(in the rows, 128 means zero)
Known rows, with every step that occurs:
gagob/peku/mito: [110 155 105 152 155 118 133 142 116 108 126 133 130 108 149 148 128 143
 118 155 117 171 139 120 113 120 111 134 129 139 112  72 164 145  91 122
 126 103 119 143 157 145 117 152 127  64 118 117 108 152 112  87 116 177
  97  75 112]
buzen/mibi/lili/vaveki/nunu: [109  99 148 131  35  68 138 134 109 139 102  91 145  90 117 125 129 144
  87  72 108 118  97 123 130 136 122  71  91 125 156  80 107  64 146 175
 150 124  93 171 117 144 135  88 201 137 138 116 147 129 119 133 140 121
 182 129 159]
peku/mito/vetatum/dorom/mabeg: [182 149 121 130 127 182 131 136 169 147 131 118 133 147 197 113 104 128
 140 137 147 122 149 190 128 153 142 158  81 202 138 127 156 144 112 148
 154 117 135 139 181 132 187 115  44  85 142 117 155 123 128 142 180 143
 122 109 177]
vetatum/dorom/mabeg/buzen/vaveki: [148 155 141 133 153 163 137 176 156 110 150 163 113 108 168  95 107 174
 128 137 124 116 142 150 166 141 156 162  82 117 207 156 146 105  87 100
 157 140 182 131 147 147  98 111 112 191 106 109 100  86 119 156 148 119
 116 133 123]
dorom/vetatum/mito/mabeg/buzen: [119 120 172 107 165 101 129 136 139 124 145 149 100 129 121 127 122 127
 168 114 158 125 134 146 164  91 164 169 138  91 109 143 125 165 148  47
 184 152 146 125  80 105 165 170 112 138  95 161 134 130 197 189 126 133
  74 144 131]
dorom/mabeg: [163 105  93 145 150 118 114 129 134 147 118 115 109 142 116 114 106 119
 114 159 150 114 148 128 136 151 127 148 102 130 128 119 118  98  98 118
 169 112 163 139 167 155 148 117 188  88 126 125 126  95 163 133 129 185
 129 140 135]
lili/vaveki/buzen: [160 118 145 106  81 127 135 107 123 152 135 123 123 123  79 139 161 141
 108 162 121 125 147  91 111 164 139  94 191 116 112 139 156  60  72 181
 104 126  63 114 124 106 137 129 148 103 117 139 143 132 109  91 147 139
 101 137 134]
vetatum/buzen/vaveki: [ 96 156 104 139 173 120 144 138 125 137 173 143 159 124 154 120 130 108
 149 139 134 157 119 127 141 141 114 146 150 116 147 165 104  93 118 111
 127 128 142 114 135 139  71 126 142 198 142 125 101 128 108 101 117 101
 125 144 108]
buzen/mibi/lili/vaveki/musen: [ 84 106 150 120   9  93 167 119 117 176 116  85 136 118  52 109 149 158
  84 102 100 141 116 100 104 152 127  58 131  89 123  66 152  63 142 154
 129 151 114 169 119 129 122  96 219 113 121 149 183 101 118 149 164  97
 169 146 117]
buzen/vaveki: [120 137 107 136 157 130 143 116 142 124 181 140 138  98 126 106 143 144
 127 156 120 152 118 108 133 153 139 139 127 110 130 144 134 104 107 115
 121 109 128 122 124 204 110 101 160 168 140 131 113 120 125  95 107 141
 155 123 124]
vetatum/buzen/vaveki/lili: [ 98 150 111 158 113 118 168 142 124 129 175 136 160 120 136 146 143 140
 168 120 111 185 125 122 140 142 117 156 201  99 163 182 105  93 115  72
 112 145  96  90 147 123  74 151 116 214 143 124 106 140 112  89 119 111
 127 152  93]
lili/vaveki/nunu: [179 120 159 121 100 109 123 138 124 139 103 114 121 101 138 147 121 172
 111 134 118 121 117 135 140 131 124 117 148 156 147 110 142  90  74 183
 132  96  50 133 107 128 149 116 169 146 134 122 137 140 113 113 137 172
 150 128 149]
musen/vaveki: [155 125 103 105 147 122 129 113 154 121 146 122 130 137 112 122 149 150
 117 160 143 154 110 116 124 155 120 152 146 112 138 134 130 100 119 144
 144  98 130 112 118 180 122 110 158 144 134 100 142 135 117 107  78 129
 141 123 142]
gagob/peku/mito/vetatum/buzen: [ 87 187 113 136 191 118 122 132 128 139 109 121 171 130 210 190 142  97
 165 119 136 181 123 156 120 131  97 138 151 158 110 102 135 140 111 118
 108 125  99 142 144  87 121 141  69  72 145 126 122 192 127 111 146  96
 112  91 116]
gagob/peku/mito/mabeg/buzen/vaveki: [ 47 165 103 145 172 119 121 158  84 107 152 156  87  61 189 135 109 201
 119 163 104 185 126 122 128  90 150 151 147 124 179 104 154 182  81 107
 154 149 122 120 113 181 103 150  69 140 108 124  76 117 151  72 136 106
 117  63 106]
dorom/vetatum/mito/peku: [103 147 148 101 167  80 116 116 123 121 139 158 160 152 113 116 128 121
 167 111 151 130 140 127 147 121 152 156 102  55  26 141 117 145 151  79
 206 119  88 128 110 112 155 133  90 140 114 139 138 162 161 197 101 134
 109 162  99]
gagob/peku/mito/mabeg/buzen: [ 77 152 125 141 153 126 121 148  92 106 106 148  77  97 163 145 109 154
 122 147 130 170 134 129 140  74 127 138 159 143 166  78 159 188  95 105
 145 140 136 131 115 109 120 171 107  93  96 128  77 131 147 102 138 138
  96  82 105]
vetatum/dorom/mabeg/mito/peku: [147 152 130 150 126 169 104 172 117 107  91 171  85 147 146  76  71 151
 114 125 159  83 138 134 137 104 142 144  59 109 123 151 114 168 125 148
 181 126 133 138 162  88 128 133  56 190 113 117 111 113 104 189 136 147
 148 169 103]
peku/mito/vetatum/buzen/mibi: [ 92 150 138 128 143 129 125 150 118 155 121 101 169 159 176 154 126  74
 133 110 139 166 117 194 116 127 125 121 121 193 155 137 104 144 144 176
 116 130 143 139 145 138 149 143 105 119 159 127 139 139 142 118 178  69
 107 157 170]
buzen/mabeg: [131 103 115 140 144 129 114 103 111 121 131 117 107 133  95 115 130 121
 131 144 118 129 143 114 137 117 129 152 147 127 108 127 145 138 156 110
 172 133 171 115 158 177 159 142 166 119 147 131 121  81 123 112  95 147
 126 150 147]
mito/vetatum/dorom/peku/gagob: [207 138 127 108 130 142 102  99 209  95  95 128 176 137 137 150 134  83
 158 124 133  77 123 158  89 161 119 128  77 162 111 128 132 154 171 139
  70  77 123 125  88  65 105  93 123 146 147 109 150 146 134 157 104 151
 190  65 126]
mito/vetatum/buzen: [144 151 137 122 177 140 115 110 154 154 113 108 165 152 161 145 131  57
 173 127 146 142 113 158 144 144  96 136 151 138 107 158 109 108 136 127
  91 115 145 131 111  89 123 117 122 124 149 136 135 168 136 134 143 110
 144 149 129]
gagob/peku: [119 162 122 150 172 112 124 112 143 107 105 135 120 100 124 135 150 109
 124 151 122 147 133 109 121 141 100 119 124  96 104  80 149 113 107 100
 129  95 133 157 134 124  93 129 181 100 120 138 113 155 125 112 102 173
 134  89  95]
mibi/lili: [117 112 108 136  90 114 156 101 138 136 140 123 148 133  93 105 132  96
 112 101 135 124 110  80 141 135 106 108 106  90  82 105 104  75 131 106
 107 129 182 138 124 115 106 104 171  91 121 127 128 160 119 128 101 165
 143 112  99]
buzen/mabeg/mito: [125  98 116 144 147 150 112 134  97 113 137 139  62 125  98 121 111 144
 100 146 116 102 141 102 133  94 137 135 157 136 126 159 123 165 146 114
 113 141 154 119 143 175 145 154 134 127 136 134 123  81 105 134  92 140
 108 168 148]
vetatum/dorom/peku/mito/mabeg/buzen: [148 136 140 122 100 166 143 185 104 100  95 163 103 151 141 122  89 144
 135 101 137 120 134 134 120  79 119 129  89 150 185 127 153 214 101 150
 123 148 167  98 122  70 103 185  78 162  91 106 105 106 129 130 134 132
 108 103  85]
mibi/lili/vaveki/buzen: [113 103 125 103  33  98 152  92 100 161 146 130 144 117  73 117 159 130
  93 119 114 126 131  54 120 161 122  77 169  84  83 107 134  28 103 172
  96 152  87 129 117  82 114 105 148  72 115 135 133 149 104 102 146 125
 120 110 106]
mito/vetatum/buzen/mibi/lili: [ 71 135 125 132 112  94 133 111 136 150  99  90 192 138 141 121 136  39
 139  59 133 130  91 144 142 152  96  79  93 116 112 123  74  80 189 128
 109 151 183 165 123  97 102  86 153 111 154 137 140 159 147 158 145  66
 177 145 128]
lili/vaveki: [142 155 152 104  91 127 139 115 151 134  98 126 122 107 102 131 161 136
 121 144 116 133 129 107 117 138 114 125 169 112 121 112 146  95  95 178
 116 110 103 131 116 131 130 142 165 125 124 130 137 119 104 112 127 189
 126 134 147]
dorom/vetatum/buzen/mabeg/mito: [104 102 122 137 167  96  99 153 106 140 138 139 121 167 136 138  90 104
 142 132 144 122 148 128 151  88 149 145 129 135  92 185 109 138 171  72
 138 159 175 114 160 135 131 178 124 131 155 136 128 113 141 181  96  99
  71 192 152]
peku/mito: [129 121 120 132 130 158 143 137 133 143 148 130 126 145 131 138 115 139
 110 146 129 163 132 126 121 106 129 145 127 171 117 115 134 140  82 154
 106 114 130 111 157 164 152 161 138  96 122 115 121 127 118  92 130 173
  76 126 138]
vetatum/mito: [140 138 160 115 162 132 155 124 150 112 154 152 134 136  98 113 156 118
 145 107 142 124 143 112 141 132 112 149 155  97 107 131 117 134 131  98
 149 111 113 133 122 111 134 149 143 161  94 143 134 137 117 144 110 168
  83 126 122]
vetatum/buzen/mibi/lili: [ 52 130 126 142  93  64 144 136 118 135 120 113 185 149 105 102 126  55
 110  52 140 142 104 108 141 128  97  87  88  93 143 120  67  75 186 120
 136 150 212 153 148  97  73 130 207 143 130 126 116 135 122 144 127  91
 134 153 108]
mabeg/mito: [144 120 139 142 155 159 125 142 134 122 139 151  83 123 108 128 117 137
  97 142 125 116 127 109 116 102 114 118 126 124 125 158 104 141 114 128
  62 105 132 135 117 138 119 137 132 126 117 138 119 125 115 135 109 175
 118 152 122]
vipe/peku: [164  95 109 131 168 166 108 105 123 136  78 116 136 141 108 124 147  88
 153 144 112  95 115 120 125 121 126 142  76 141 135  95 111 130 129 104
 118 109 164 112 123 130 123 109 181 102 123 151 132 172  82 117 122 153
 144 147  84]
peku/mito/vetatum: [137 123 126 122 140 168 136 108 142 156 145 105 135 135 158 158 123 129
 136 153 125 149 119 161 116 133 134 141 139 182  88 133 139 153 105 158
  82 107 122 129 121 166 180 108  76  62 140 127 140 150 134 103 145 136
 136 111 161]

Rows:
[133 112 153 112 152 113 135 108 150 134 169 146 131 123 115 109 141  99
 169 136 170 128 142 144 145 122 141 174 115  99  72 146 117 159 187  55
 229 138 111 134 112 121 183 164 121 151 119 176 148 125 184 166 109 164
 102 138 148] => dorom/vetatum/mito/mabeg
[ 48 145 162 105  30  81 154 146 126 131  86 116 133  98  81 123 149 148
  83  67  84 122 111 101 133 108 128  64 124  68 162  94 107  74 131 167
 101 155 188 163  90 117  96 128 188 107 102 121 124 103 128 166 150 122
 125 141 137] => mabeg/buzen/mibi/lili/vaveki
[163 105  94 122 133  93 103 110 152 109 100 131 151 140  85 160 128  97
 117 134 131  84 127  95  86 138 120 109  95 146 119 119 116 138 146 135
  82  78 145  97  96 102  91 114 208 126 131 109 126 118 168 119  81 196
 156  76 102] => dorom/peku/gagob
[176 146 156 119 127 202 152 126 191 128 141 133 145 152 184 139 121 118
 158 126 127 139 130 183 121 134 135 154 119 187 117 143 157 154 124 165
  99 120 110 134 144 120 167 132  33 110 146 129 147 166  78 130 149 133
 122 117 162] => peku/mito/vetatum/dorom
[102 124 141 132  80 109 139 167 138 110  99 125 130 143 127  75 106 129
  96  63 124  78 121 143 163 135 134  96  14  95 194 105 112  85 152 114
 158 152 252 176 160 105  91 114 167 133 100 111 116  90 127 203 165 106
 124 139 130] => vetatum/dorom/mabeg/buzen/mibi/lili
[112 124 160 128 146 114 117 153 126 109  96 117 111 128  99 116 126 140
 103 109 100 120 116 142 135 111 135  95 114 109 196 134 114 120 121 136
  98 121 196 145 102 159 100 133 213 136 108 135 117  93 144 148 141 112
 113 175 127] => mabeg/buzen/mibi
[164 120 153 101  70 134 152 113 130 175 111 106 115 124  65 129 147 182
 123 166 112 145 142 105 108 146 126 113 189 122 116  93 183  87  72 168
 118 121  71 123 109 114 139 128 199 125 119 151 174 119 117 125 159 134
 146 140 123] => lili/vaveki/musen
[ 97 145 135 102  42  91 159 104 146 144 114 129 147 101  90 116 160 125
 109  95 117 139 117  78 132 140 112  98 144  81  86  94 121  61 113 164
 111 134 132 142 114 100 117 113 163  85 115 120 130 137 108 119 121 178
 146 104 127] => mibi/lili/vaveki
[177  83  93 114 152 121 128 106 123 144 186 116 125 151  92 134 155 163
  98 181 148 148 133  93 124 185 137 127 170 108 134 150 142  70  98 152
 127 113  78  96 132 154 114  92 150 130 123 110 149 144 119  80  91  75
 112 123 125] => musen/vaveki/buzen
[119 109 109 145 113 159 129 133 113 138 146 126  93 130 141 108 107 132
 114 156 149 161 126 137 117  99 133 166 149 184 142 116 127 183 112 153
 185 134 131 106 145 150 175 157 116 114 126 133 110 115 138  74 142 165
 110 108 146] => peku/mito/mabeg
[144 143 135 156 104 146 162 171 151  91 151 149 112 108 150 119 111 210
 156 125 102 139 146 149 158 155 159 180 133  96 214 185 144 108  82  61
 129 157 136 113 154 123  93 133  86 192 105 107 102  87 123 146 149 119
 113 132 112] => vetatum/dorom/mabeg/buzen/vaveki/lili
[102  70  95 123  89  73 135 110 105 136 189  99 153 153  75 104 156 144
  63 114 139 129 102  77 119 181 139  71 106  81 136 128 112  43 168 141
 122 139 123 129 145 168  89  66 179 119 129 104 154 131 116 105 109  41
 148 115 134] => musen/vaveki/buzen/mibi/lili
[108 137 137 103 152  93 100 115 131  88 134 161 152 127 114 134 120 135
 134 112 152 100 139 121 128 102 150 166 167 113  95 124  87 170 183 110
 186  90  83 111 104  77 133 133  99 193 103 122 124 143 134 175  99 145
 110 120 103] => vetatum/mito/peku/gagob
[114 135 174 108 158 141 144 134 117 104 136 162  86 119 104 111 124 145
 154 106 152 121 133 132 157  91 129 154 187  97 159 144 106 186 147  85
 170 143 135 117  80  82 143 182 115 176  72 153 101 110 161 153 137 137
  85 137 113] => vetatum/mito/mabeg/buzen
[128 121 105 119 173 169 113 119 107 166  79 102 176 178 203 178 116  71
 176 121 124 128 118 165 127 102 119 157 113 208 121 116 108 160 124 135
  93 130 131  88 137  94 150 123  81  82 140 136 138 216  93 114 170  79
 118 148 115] => vipe/peku/mito/vetatum/buzen
[ 91 145 106 155 142 129 116 130 107 114 134 132  90 100 157 129 120 124
 128 169 144 177 136 115 106 106 111 152 140 153 120  68 160 186 123 124
 185 127 104 133 149 139 141 155 100  97 117 139 103 140 138  79 134 169
 124  65 123] => gagob/peku/mito/mabeg
[125 118 145 128 140 147 122 130 130 123 107 138  64 118 115 110  98 133
 124 143 133 123 119 126 146  86 122 138 157 120 167 139 117 156 119 114
 146 140 175 117  88 108 132 157 156 140 101 145  90 111 148 132 132 149
 131 140 110] => mito/mabeg/buzen
[164 142 118 130  90 179 140 156 122 103 112 148 122 155 132 107 103 119
 149 130 152 140 137 130  94 108 111 139  65 162 154 116 154 213 130 166
 170 134 122 104 160  96 120 174  91 174 116 112 120 113 127 101 123 165
 136  86 103] => vetatum/dorom/peku/mito/mabeg
[131  85 135 152 125 118 111 116 101 141 147 110 133 137  72 105 150 116
  96 139 122 114 125 115 120 163 144  72 122 130 144 139 130  85 124 146
 122 129 114 135 138 156 117 114 203 123 134 145 139 108 124 103 153  87
 121 159 130] => vaveki/buzen/mibi
[ 39 130 151 105  19  84 141 131 110 128  81 115  89  83  88 105 135 138
  88  79 109 122 103 109 126  96 123  81 138  81 178 105 103 118 158 169
 159 173 179 153  82 113 128 140 171 127 116 136 113  76 141 141 155 109
 152 140 146] => mito/mabeg/buzen/mibi/lili/vaveki
[150  98 111 153 152 150 100 153 122 142 127 138  69 127 116 119  82 149
  88 161 148  89 141 122 131 127 131 139 104 137 130 153 100 136 105 114
 117 105 154 139 148 155 145 122 141 100 115 131 116  86 162 151 138 189
 112 152 140] => dorom/mabeg/mito
[119 124 151 122  64 109 121 120 106 144 119 111 131 122  63 122 176 137
  82 145 105 129 142 107 101 172 146  58 167 112 142 123 143  69 109 201
 130 135  78 140 137 138 126 125 196 125 125 140 146  98 116 101 172 110
 115 156 159] => lili/vaveki/buzen/mibi
[162 106 143 142 188 134 121 153 118 125 167 134 110  84 170 134  96 211
 120 132  98 123 108 135 176 116 162 130 123 148 211 149 131 101  70 101
  88 114 105 120  85 181 101  76 146 190 123  97 103 136 139 117 124  98
 146 131 106] => mabeg/buzen/vaveki/nunu
[120 128 120 118 170 136 103  94 112 148 110 101 149 160 160 140 126  72
 178 117 132 136 132 148 151 132 106 138 183 148 106 156 122 134 174 110
 157 148 165 108 144 122 152 130 106 123 172 138 133 123 138 131 121  74
 136 159 151] => mito/vetatum/buzen/mabeg
[140 196 143 143 153 171 139 130 178  97 127 131 159 117 202 145 153 122
 162 134 122 145 138 175 112 145 114 145 109 163 109  95 184 164 122 128
 103 112 100 166 144 100 126 124  35  96 134 123 138 194  82 126 124 126
 140  66 140] => gagob/peku/mito/vetatum/dorom
[112 119 114 120 142 105  83  99 140 101 116 136 141 120 115 129 103 123
 112 144 137 107 125 128 121 101 152 150 133 133  99 120 100 137 153 157
 159  84 128 105  99 108 124 103 146 158 135 111 110 146 132 150  96 151
 161 124 102] => mito/peku/gagob
[ 88  85 104 106  28  93 145  81  65 148 148 109 131 134  67 121 157 145
  97 121 113 125 149  50 130 151 145  89 184  88  81 108 152  59 142 151
 149 192 112 110 144 122 147 121 139  68 135 124 136 108 101 103 130  92
 109 124 138] => mibi/lili/vaveki/buzen/mabeg
[ 79 171  98 132 179 112  98 125  80 131 105 107 153 141 211 180 132 101
 165 124 127 169 148 147 134 112 115 145 177 158 105 104 159 170 151 101
 162 158 121 127 177 127 146 157  63  74 165 119 115 144 138 106 135  59
 104 103 153] => gagob/peku/mito/vetatum/buzen/mabeg
[202 131 138 122 136 162  96 134 188  85 110 155 135 124 138 162 120 110
 133 114 135  43 121 151  85 130 119 112  75 174 118 158 107 183 177 141
  10  83 104 122  74  59 100 102  63 165 139 114 158 142 132 182  93 143
 173  87 126] => mabeg/mito/vetatum/dorom/peku/gagob
[117 129 111 162 106 125 169 112 141 111 185 131 134  95 109 129 151 174
 147 138  91 164 126 111 124 161 139 157 188  92 149 175 124 104 104  81
 102 127  80 104 127 190 105 116 123 178 147 127 123 115 113  76 103 152
 147 131 102] => buzen/vaveki/lili
[153  71 106 140 140 126 110  94  77 135 158 112 106 149  85 124 132 129
 117 162 124 116 159  93 140 150 145 119 168 126 106 147 156 109 131 111
 150 159 117  98 160 161 145 128 159  98 142 137 129  94 118  92 119  90
  87 153 132] => vaveki/buzen/mabeg
[195 115  97 131 148 214 101 125 142 147  80 107 148 170 205 130 113 114
 170 141 122  83 133 189 119 132 150 169  36 220 143  94 147 171 129 136
 148 125 140 117 176 126 185  90  40  77 135 136 152 165  94 146 196 120
 128 118 142] => vipe/peku/mito/vetatum/dorom/mabeg
[ 84 118 183 110 151  90 119 149 135 119 129 132 117 122 104 115 134 132
 151 103 143 110 129 167 151 100 174 135 111  85 150 145 113 169 175  69
 204 158 155 145  92 137 165 164 155 162 112 166 131  89 200 207 146 100
  79 165 159] => dorom/vetatum/mito/mabeg/buzen/mibi
[161  75 119 138 160 160  88  95  76 143 168 116  78 139 115 138 126 146
 111 164 122  79 146 111 125 136 155 111 180 152  92 190 138 146 145 112
  61 155  93 111 123 156 174 103  59  86 157 145 152 106 129 111 127  55
 128 161 154] => vaveki/buzen/mabeg/mito/vetatum
[ 57 202  94 137 193 111 122 135 118 140 163 137 181  96 241 177 141 116
 160 145 121 196 125 154 123 146 119 142 153 150 114 116 143 140  99 106
 110 129  79 127 142 153  90 107  47 132 154 123 109 171 132  85 137  64
 143  67 122] => gagob/peku/mito/vetatum/buzen/vaveki
[128 112  89 138 110 130 129 138  80 140 114 136 100 149 107 129 102 117
 128 135 147 141 133 111  89 100 113 124 102 157 127 107 133 203 107 164
 159 127 118  92 130 139 146 163 134 113 129 112 110  96 177  73 122 170
 147  92 100] => dorom/peku/mito/mabeg
[142 125 156 114 168  97 144 121 159 128 163 145 153 147 116 134 151 113
 155 118 148 121 136 137 146 135 140 157 113  91  60 143 135 118 151  59
 162 116 121 136 125 135 152 141 137 116 115 152 163 145 160 188 104 163
  73 142 141] => dorom/vetatum/mito
[139 112 126 133 163 162 103 106 111 132 132 118  81 125 136 139 124 130
 128 145 115  94 130 135 125 117 130 141 170 144  95 172 111 176 165 116
  85 139 130 129 112 183 177 116  71 101 161 141 146  98 140 138 108 110
 153 159 167] => buzen/mabeg/mito/vetatum
[ 61 143 143 121  23  79 149 119 128 134  96 103 158 103  77 102 170 119
  83  85 107 135 110  97 112 148 129  76 112  83 133  79 110  62 158 183
 131 132 150 167 123 143 118 111 187 111 129 130 141  99 115 129 137 145
 159 126 150] => buzen/mibi/lili/vaveki
[178 146 121 126 106 159 157 169 131 106 114 160 154 166 118 134 120 117
 135 102 132 127 141 128  94 124 108 123  55 158 143 118 159 165 101 161
  96 117 130 112 164  94 101 160 110 142 112  92 125 136  86 111 116 161
 112  99  98] => vetatum/dorom/peku/mito
[152 123 128 151 198 149  98 157 113 157 171 130 133  94 237 156  89 155
 145 129 136 112  95 164 155 123 128 126 124 178 157 202  82 134 124 105
  45 118  44 134  92 146 112  71  35 219 158 123 122 170 132 136 128  60
 189 151 131] => mabeg/mito/vetatum/buzen/vaveki/nunu
[172 134 159 135 148 206 110 125 145 100 126 133  88 129 159 112 116 126
 142 131 123  84 135 159 130 120 136 151 128 151 114 174 140 182 189 121
  92 143 138 139 137 134 163 132  24 158 158 140 157 116  81 164 108  98
 148 161 172] => buzen/mabeg/mito/vetatum/dorom
[204 157 142 116 137 164 131 114 173 108  86 127 162 146 127 126 154  78
 180 106 128  93 120 147 105 162 101 108  67 124  96 134 153 144 139 144
  68 110 124 141 105  90 107  95 106 131 144 118 156 150 126 138 109 138
 199  98 103] => mito/vetatum/dorom/peku
